Each row was made from one small tree. The marks that hang from a mark follow it in brackets, in the order of their numbers. Every link used is in the known rows. Write each row's tree.
Known rows
k_690{k_67{k_309} k_95{k_927}}: [-32  12  68 -50 -14  32 -10   3 -23  -4  22 -15  20 -32   3  14 -50  37
  -5]
k_690{k_67}: [-19  -6  33 -31 -25  16  -1 -28   3 -14  25  20  17 -30  -1  17 -30  14
  -5]
k_95{k_444 k_690{k_67{k_309}} k_927}: [-22 -11  62 -20 -23  -6  49 -19  -7  -6  29 -54  -8 -34 -31  -2  -9  16
  26]
k_444{k_95{k_690{k_67} k_927}}: [-25   6  37 -23 -23   0 -19  -7  -7  -4  11 -18  22 -57 -16   3 -46  -6
  17]
k_444{k_95{k_690 k_927{k_189}}}: [ -9  -2  24 -15  -9 -17  16 -10   1 -20   9 -28  15 -73 -12  15 -33 -33
  17]
k_95{k_690{k_67}}: [-17 -11  33 -22 -23   9  11 -31   4 -23  20 -12  10 -29 -14   5 -18   1
   8]
k_927{k_189{k_444}}: [ 15   2   8  -1  -6 -13  33 -29  10 -22  32   4  13 -51   4  49 -12  -6
  -6]
k_95{k_444 k_927{k_189}}: [-12 -16  23  -4 -11 -26  67 -33  16 -14  23 -36  -3 -60 -18  22 -10 -13
  28]
k_189{k_444{k_95{k_690{k_67}}} k_927}: [  4  19  25   6 -24   3 -27   0   3  16  29 -11  33 -42   6  22 -30   9
  -8]
k_189{k_444 k_927{k_95{k_690{k_67}}}}: [ -7  16  38  14 -29   3   1 -28  13  -3  21 -16  10 -31  -4  34 -11   5
  12]
k_927{k_95{k_690{k_67}} k_189{k_444}}: [  3  -3  38   7 -13  -9  25 -58  17 -24  15  -8  -8 -38 -12  54 -19 -19
  15]
k_189{k_927}: [-15   2  23 -13 -25   4  17  -3   8 -20  30  -1  23 -44  10  10  -6  -1
  -5]
k_690{k_67 k_95}: [-28  -1  38 -40 -13  31 -19 -21   1  -3  11   7  30 -24   8  24 -52  22
 -10]
k_927{k_95{k_444} k_189}: [ -9 -26  29  -5  -9 -25  69 -57  36 -24   7  -7 -16 -58  -8  49  -8 -33
  19]
k_95{k_444 k_690{k_67}}: [-15 -27  33 -11 -22  -8  41 -43  18  -6  18 -33   0 -28 -23   8  -9   4
  19]
k_95{k_690 k_927}: [-20   2  25 -16 -20  -7  33 -12  -2 -33  17 -44  13 -58 -25  -3  -6  -7
  28]
k_189{k_444}: [  8  13   4  -8 -16  -4  16 -13   4 -11  29   3  24 -50   3  37  -8  18
  -7]
k_189{k_444 k_927{k_95{k_690}}}: [ -1  16  21  15 -24  -5  18 -18  16 -13  18 -26  12 -47  -1  35   3  -5
  12]
k_309{k_67}: [-38   8  25 -21 -24  11  21 -29  -7 -36  16  27  17 -41  -3  14 -34  -9
  12]
k_927{k_95{k_690} k_189{k_444}}: [ 11  -2  25  10  -8 -20  46 -49  21 -34  12 -18  -7 -55 -11  55  -6 -29
  16]
k_690{k_67{k_309} k_95{k_444 k_927}}: [-32  -3  66 -41 -13  17  16  -8  -9  13  19 -32  13 -33  -8  17 -43  37
   2]

Write each row's tree
[ 15   2  23  -3  -9  -9   0 -30   5  -4  25   0  14 -48  -1  43 -38 -13
  -6] | k_927{k_189{k_444{k_95{k_690{k_67}}}}}
[ -7 -32  32   0  -8 -30  78 -61  36 -32   4 -33 -22 -56 -23  38   0 -42
  30] | k_927{k_95{k_444 k_690} k_189}
[  4   8  19   9 -10 -19  42 -26   1 -27  27 -48   7 -59 -21  25  -6 -12
  25] | k_95{k_690 k_927{k_189{k_444}}}
[-19   8  58 -37 -22   5 -10   7 -19  -8  20 -19  15 -53 -13   3 -41   5
   6] | k_444{k_95{k_690{k_67{k_309}} k_927}}
[ -3   8  36   6 -16  -6  19 -36  -5 -13  33 -38   4 -41 -23  26 -24  -2
  23] | k_95{k_690{k_67} k_927{k_189{k_444}}}
[-27 -16  36 -30 -13  15   6 -32  14  13   8 -11  19 -27  -1  24 -43  25
   0] | k_690{k_67 k_95{k_444}}
[-12  -4  29 -29 -20   5 -17 -13   3  -9  10   1  22 -45  -5  11 -40  -7
  -1] | k_444{k_95{k_690{k_67}}}
[-11  -9  55 -36 -21  12  20 -17  -9 -29  30 -13   3 -24 -11   5 -11  11
  -4] | k_95{k_690{k_67{k_309}}}
[-28  -4  24 -24  -8  -3  31 -14  11   2   4 -44  22 -57 -11  16 -30  15
  18] | k_690{k_95{k_444 k_927}}
[  2  27  10  -8 -16 -10 -10   4  -4   8  22  -5  33 -76   0  33 -34  12
   2] | k_189{k_444{k_95{k_927}}}
[-14 -18  46 -11 -14  -4  31 -59  20 -38  10  -5 -13 -37 -15  37 -22 -34
  18] | k_927{k_95{k_690{k_67}} k_189}
[-19 -12  22  -4 -17 -24  63 -27  14 -16  15 -63   1 -58 -35  -2   3  -5
  40] | k_95{k_444 k_690 k_927}
[-10 -24  53 -25 -19  -5  49 -28   5 -12  27 -35  -8 -25 -20   7  -3  13
   7] | k_95{k_444 k_690{k_67{k_309}}}
[  8  23  10   3 -21  -3 -17  10   5  15  29   5  37 -58  18  34 -25   8
 -15] | k_189{k_444{k_95} k_927}
[  2  15  17  -1 -11 -14  32 -22   0 -17  32 -19  13 -59  -8  36 -18  -3
  12] | k_95{k_927{k_189{k_444}}}
[-38  -4  43 -26 -15  12   8 -25   6  17  11 -30  21 -37 -11  16 -49  28
  18] | k_690{k_67 k_95{k_444 k_927}}
[-21 -11  28 -15   0 -10  46 -27  14  -4   9 -43  13 -57  -7  29 -33  -3
  20] | k_690{k_95{k_444 k_927{k_189}}}
[-16   5  21 -23 -18 -11   2   2  -2 -15   7 -29  22 -73 -16   4 -31 -14
  19] | k_444{k_95{k_690 k_927}}
[-24   4  71 -44  -6  23   4 -10 -19 -11  26 -15  12 -31   4  26 -53  18
  -6] | k_690{k_67{k_309} k_95{k_927{k_189}}}
[-28 -14  38  -7 -25 -11  40 -36   8  -2  19 -53   1 -40 -36  -2 -15   7
  38] | k_95{k_444 k_690{k_67} k_927}
